What can hang from each mark:
z488: z356 z814
z35: z356
z447: z356 z590
z653: z831
z590: z447 z696
z831: z653
z489: z356 z653
z356: z35 z124 z488 z489
z696: z814

Known rows, with every way that one mark hangs from another:
z489{z356{z35 z488}}: [3,7,10,15,0,12,6,0,8,-6,-7,14,-4,-5,1,5,7,-4,11,-6,1,-22,-24,-12,3,12]
z356{z35 z124 z488{z814}}: [6,6,33,17,-11,20,27,5,14,-1,-35,12,15,-16,5,7,-5,4,22,-10,-7,-20,-12,9,14,-7]
z590{z447{z356{z488}} z696{z814}}: [18,27,2,-1,-3,6,2,24,27,-3,-4,3,5,11,23,7,-1,-3,23,-3,-5,7,-12,4,8,4]
z489{z356{z124} z653{z831}}: [7,1,14,-1,9,6,-11,2,0,-13,-4,8,14,16,4,7,-11,-10,-14,-13,1,-1,-7,-7,-15,-14]
z356{z124 z488{z814}}: [-2,2,33,3,-7,6,18,8,12,-7,-26,12,16,-11,3,10,-3,2,10,-7,-9,-16,2,16,11,-8]
z831{z653}: [-3,-7,0,0,-9,-7,-11,4,-4,0,6,0,4,-1,-1,-5,-7,3,1,-16,0,11,-8,-5,-4,0]
z356{z124 z489}: [10,6,14,0,9,18,3,0,-9,-12,2,-2,-7,-6,8,18,-5,6,7,-6,-7,-9,2,2,-5,-3]
z489{z653}: [2,-4,6,0,-1,-5,-5,-9,-3,-2,-5,7,20,9,1,-3,-11,0,-18,-7,0,13,-10,-1,4,-7]
z488{z356 z814}: [5,5,10,-7,15,-3,13,16,19,-10,-18,1,-5,-8,3,-10,-8,-11,2,1,-16,5,0,11,-2,-20]
z489{z356{z35} z653{z831}}: [12,7,5,8,7,11,-8,-2,3,-5,-7,9,9,14,6,-2,-10,-10,-11,-15,5,0,-25,-17,-9,-10]
z590{z447{z356}}: [20,9,-3,4,0,7,-1,3,13,5,5,-9,7,6,6,6,-2,-5,11,-2,-8,-2,-2,-2,7,-8]
z35{z356{z488 z489}}: [11,2,7,7,19,5,7,2,9,-6,1,1,-19,-15,6,13,-7,-10,-7,-6,-16,-6,-21,1,12,4]
z447{z356}: [9,-7,-1,13,3,3,5,8,0,2,8,-3,3,-2,14,12,9,-7,2,-7,-1,-2,-2,9,1,2]
z590{z447{z356} z696{z814}}: [20,27,-5,-5,3,7,-2,23,24,-4,2,-1,2,15,22,4,-2,-6,22,-2,-4,12,-6,2,2,0]
z35{z356{z124}}: [9,-7,7,3,18,3,7,5,8,-8,1,-6,-9,-9,-4,12,-8,-15,-1,0,-17,-1,2,7,0,-6]
z489{z356 z653{z831}}: [7,4,4,-1,10,2,-15,-1,1,-8,-1,9,9,18,5,0,-10,-11,-20,-13,4,3,-16,-12,-11,-11]
z590{z447{z356} z696}: [27,16,-4,-6,1,2,4,18,24,3,-2,-3,-4,16,14,9,-6,-1,13,1,-10,6,-8,3,5,-5]
z489{z356{z124} z653}: [3,-3,16,0,7,4,-8,-6,-2,-16,-1,14,17,11,-2,9,-6,-6,-11,-9,-3,-3,-8,-7,-7,-5]
z488{z356{z124 z489} z814}: [11,9,20,-7,21,10,15,15,13,-19,-17,-1,-10,-12,9,2,-11,-7,6,-3,-21,-1,2,13,-5,-22]
z447{z356{z35 z488} z590}: [18,0,16,31,-3,1,16,8,9,3,4,9,-1,-3,20,12,11,1,12,-13,2,-19,-31,13,20,1]
z447{z590{z696}}: [12,10,5,-3,4,-13,3,11,10,-5,5,10,-15,14,7,1,0,7,2,-1,1,-1,-15,10,6,-4]
z447{z356{z124} z590}: [16,-5,15,17,5,-2,7,11,1,-6,15,2,0,4,16,18,9,-1,8,-9,-2,-13,-4,21,5,-8]
z488{z356{z35 z489} z814}: [16,15,10,2,19,15,19,11,15,-10,-19,1,-15,-14,10,-7,-11,-7,9,-5,-16,1,-17,2,0,-18]
z356{z124 z489{z653{z831}}}: [14,6,17,-1,9,16,-3,-1,-9,-11,-4,-2,4,4,13,15,-16,4,-8,-14,-4,1,-4,1,-7,-15]
z447{z356{z489} z590{z696}}: [27,10,4,9,14,-2,7,17,5,-6,18,8,-21,10,28,18,7,4,1,-13,-2,-5,-25,15,6,-1]
z356{z35 z124 z489}: [17,10,14,14,5,31,13,-3,-6,-7,-6,-2,-8,-12,10,15,-6,7,19,-9,-6,-13,-11,-6,-2,-3]
z488{z356{z35}}: [7,0,5,11,7,4,12,9,12,-5,-10,-7,-13,-10,3,-5,-7,-7,11,7,-9,1,-9,1,-3,-5]
z356{z35 z488{z814}}: [5,10,19,16,-10,13,22,2,16,5,-30,14,9,-14,6,-3,-2,2,14,-10,-3,-14,-24,0,18,-2]
z35{z356{z124 z489}}: [15,-1,7,2,24,11,5,2,4,-12,6,-6,-18,-11,3,17,-10,-12,-2,-4,-19,-3,-5,3,0,-5]

Rows:
[9,2,7,1,15,0,2,3,3,-13,-2,-4,-12,-5,8,0,-13,-4,-8,1,-11,9,-12,2,-3,-8] => z488{z356{z489{z653}}}
[21,2,4,9,7,-10,8,20,10,-3,13,8,-11,12,22,13,8,0,3,-8,0,-3,-17,20,7,-2] => z447{z356 z590{z696}}
[18,-1,9,2,25,10,1,2,3,-11,2,-6,-10,-5,6,15,-18,-13,-13,-9,-16,4,-9,2,-2,-12] => z35{z356{z124 z489{z653{z831}}}}
[-1,8,12,2,6,3,3,4,10,-9,-8,18,0,-2,1,4,7,-6,2,-8,-3,-18,-15,-4,3,4] => z489{z356{z488{z814}}}
[13,10,3,-2,10,10,-8,-4,-8,-5,1,1,-2,6,14,5,-14,3,-17,-14,0,8,-17,-7,-2,-10] => z356{z489{z653{z831}}}
[7,18,5,-3,5,-9,-1,15,10,-10,8,11,-10,13,13,-2,3,4,8,-3,5,3,-14,9,3,0] => z447{z590{z696{z814}}}
[26,3,15,19,3,4,18,20,11,-4,4,6,-8,7,23,18,5,2,18,-10,-2,-11,-18,20,5,-5] => z447{z356{z35 z124} z590{z696}}
[28,15,-3,10,3,19,3,0,11,5,4,-10,0,2,12,9,-4,-2,16,-6,-9,-5,-14,-8,9,-7] => z590{z447{z356{z35 z489}}}
[7,11,32,2,3,17,16,4,4,-12,-19,12,3,-15,12,18,-5,8,7,-14,-12,-18,-9,11,11,-6] => z356{z124 z488{z814} z489}
[7,15,18,2,4,11,11,1,5,-5,-14,14,-3,-12,13,8,-2,6,-1,-14,-7,-12,-21,3,16,-2] => z356{z488{z814} z489}
[14,4,13,3,20,5,8,-1,12,-8,-9,9,-6,-11,7,9,-14,-12,-17,-13,-18,1,-27,3,16,-7] => z35{z356{z488{z814} z489{z653}}}
[15,10,4,10,8,-7,3,23,10,-8,16,9,-7,12,27,10,11,-3,9,-10,4,1,-16,19,4,2] => z447{z356 z590{z696{z814}}}
[6,6,19,11,1,9,4,-7,10,-8,-18,25,19,3,3,0,-6,-5,-8,-16,-2,-8,-34,-11,9,-3] => z489{z356{z35 z488{z814}} z653}
[24,11,-2,11,-2,14,4,2,14,8,1,-9,6,4,7,5,-3,-4,17,-3,-8,-4,-9,-6,9,-8] => z590{z447{z356{z35}}}
[16,8,14,11,7,-2,7,25,10,-12,12,8,-3,10,27,17,9,-2,15,-10,1,-3,-7,24,1,-2] => z447{z356{z124} z590{z696{z814}}}
[12,14,14,21,-4,22,15,-5,2,1,-13,8,-9,-16,14,9,-3,10,12,-11,-2,-17,-35,-9,16,9] => z356{z35 z488 z489}
[25,13,-3,4,5,12,-2,1,9,3,9,-10,0,5,11,10,-3,-2,10,-5,-10,-3,-8,-5,7,-7] => z590{z447{z356{z489}}}
[8,13,22,2,3,7,7,-5,4,-6,-18,19,11,-6,14,6,-11,7,-14,-19,-7,-3,-28,1,19,-7] => z356{z488{z814} z489{z653}}
[7,-4,20,4,13,3,16,8,18,-7,-14,4,-2,-15,-1,12,-8,-14,0,-5,-20,-7,-5,13,11,-8] => z35{z356{z124 z488{z814}}}
[32,21,-4,-7,6,7,4,17,20,0,2,-3,-11,15,19,12,-7,2,12,-3,-11,5,-13,1,5,-4] => z590{z447{z356{z489}} z696}
[31,17,4,1,-1,12,11,18,24,2,-8,-4,-2,12,15,12,-8,0,24,-1,-12,1,-9,4,3,-8] => z590{z447{z356{z35 z124}} z696}
[1,1,29,2,3,3,1,-3,7,-16,-16,23,24,5,1,9,-7,-5,-10,-14,-6,-10,-16,-1,4,-7] => z489{z356{z124 z488{z814}} z653}
[16,17,23,15,-1,21,17,-8,7,-2,-27,19,9,-11,16,3,-13,8,-1,-21,-6,-7,-42,-7,21,-6] => z356{z35 z488{z814} z489{z653}}
[5,0,26,16,-2,11,4,-7,5,-12,-15,19,20,2,1,10,-7,-3,-1,-12,-2,-13,-26,-8,4,1] => z489{z356{z35 z124 z488} z653}
[13,4,14,11,13,16,15,8,6,-14,-9,-9,-18,-14,8,7,-10,-3,16,2,-14,-5,-8,3,-7,-7] => z488{z356{z35 z124 z489}}
[28,15,3,-5,1,5,7,19,23,0,-4,-4,-2,15,14,14,-7,-1,17,0,-12,3,-2,7,2,-8] => z590{z447{z356{z124}} z696}
[17,13,14,2,18,13,16,7,14,-12,-22,5,-5,-10,11,-8,-17,-7,0,-8,-16,7,-22,1,2,-21] => z488{z356{z35 z489{z653}} z814}
[17,3,10,27,0,19,15,5,1,2,-1,3,-3,-13,24,18,6,1,9,-14,-3,-14,-27,3,12,8] => z447{z356{z35 z488 z489}}
[14,1,18,18,2,-7,13,12,11,-1,3,13,3,0,19,11,11,-1,2,-15,-2,-15,-21,22,19,-6] => z447{z356{z488{z814}} z590}
[24,9,5,11,-3,17,6,3,14,4,-1,-10,9,3,7,10,-4,-3,21,-3,-9,-7,-3,-2,7,-10] => z590{z447{z356{z35 z124}}}
[5,3,17,15,-2,7,0,-9,6,-7,-12,21,15,3,2,3,-5,-3,-7,-12,1,-9,-35,-14,7,4] => z489{z356{z35 z488} z653}
[4,0,29,23,-15,18,22,2,9,-1,-25,6,10,-15,4,12,-3,6,23,-5,-3,-21,-12,5,11,3] => z356{z35 z124 z488}
[6,8,17,0,6,1,-6,3,10,-8,-16,19,16,12,8,0,-10,-10,-19,-18,1,-4,-23,-6,0,-13] => z489{z356{z488{z814}} z653{z831}}
[20,26,2,-4,2,10,0,25,24,-7,0,-2,5,14,21,10,-3,-5,26,-2,-7,9,0,6,-1,-2] => z590{z447{z356{z124}} z696{z814}}
[14,2,17,11,12,14,12,4,5,-15,-11,-6,-8,-10,9,6,-16,-3,7,0,-13,1,-12,1,-5,-11] => z488{z356{z35 z124 z489{z653}}}
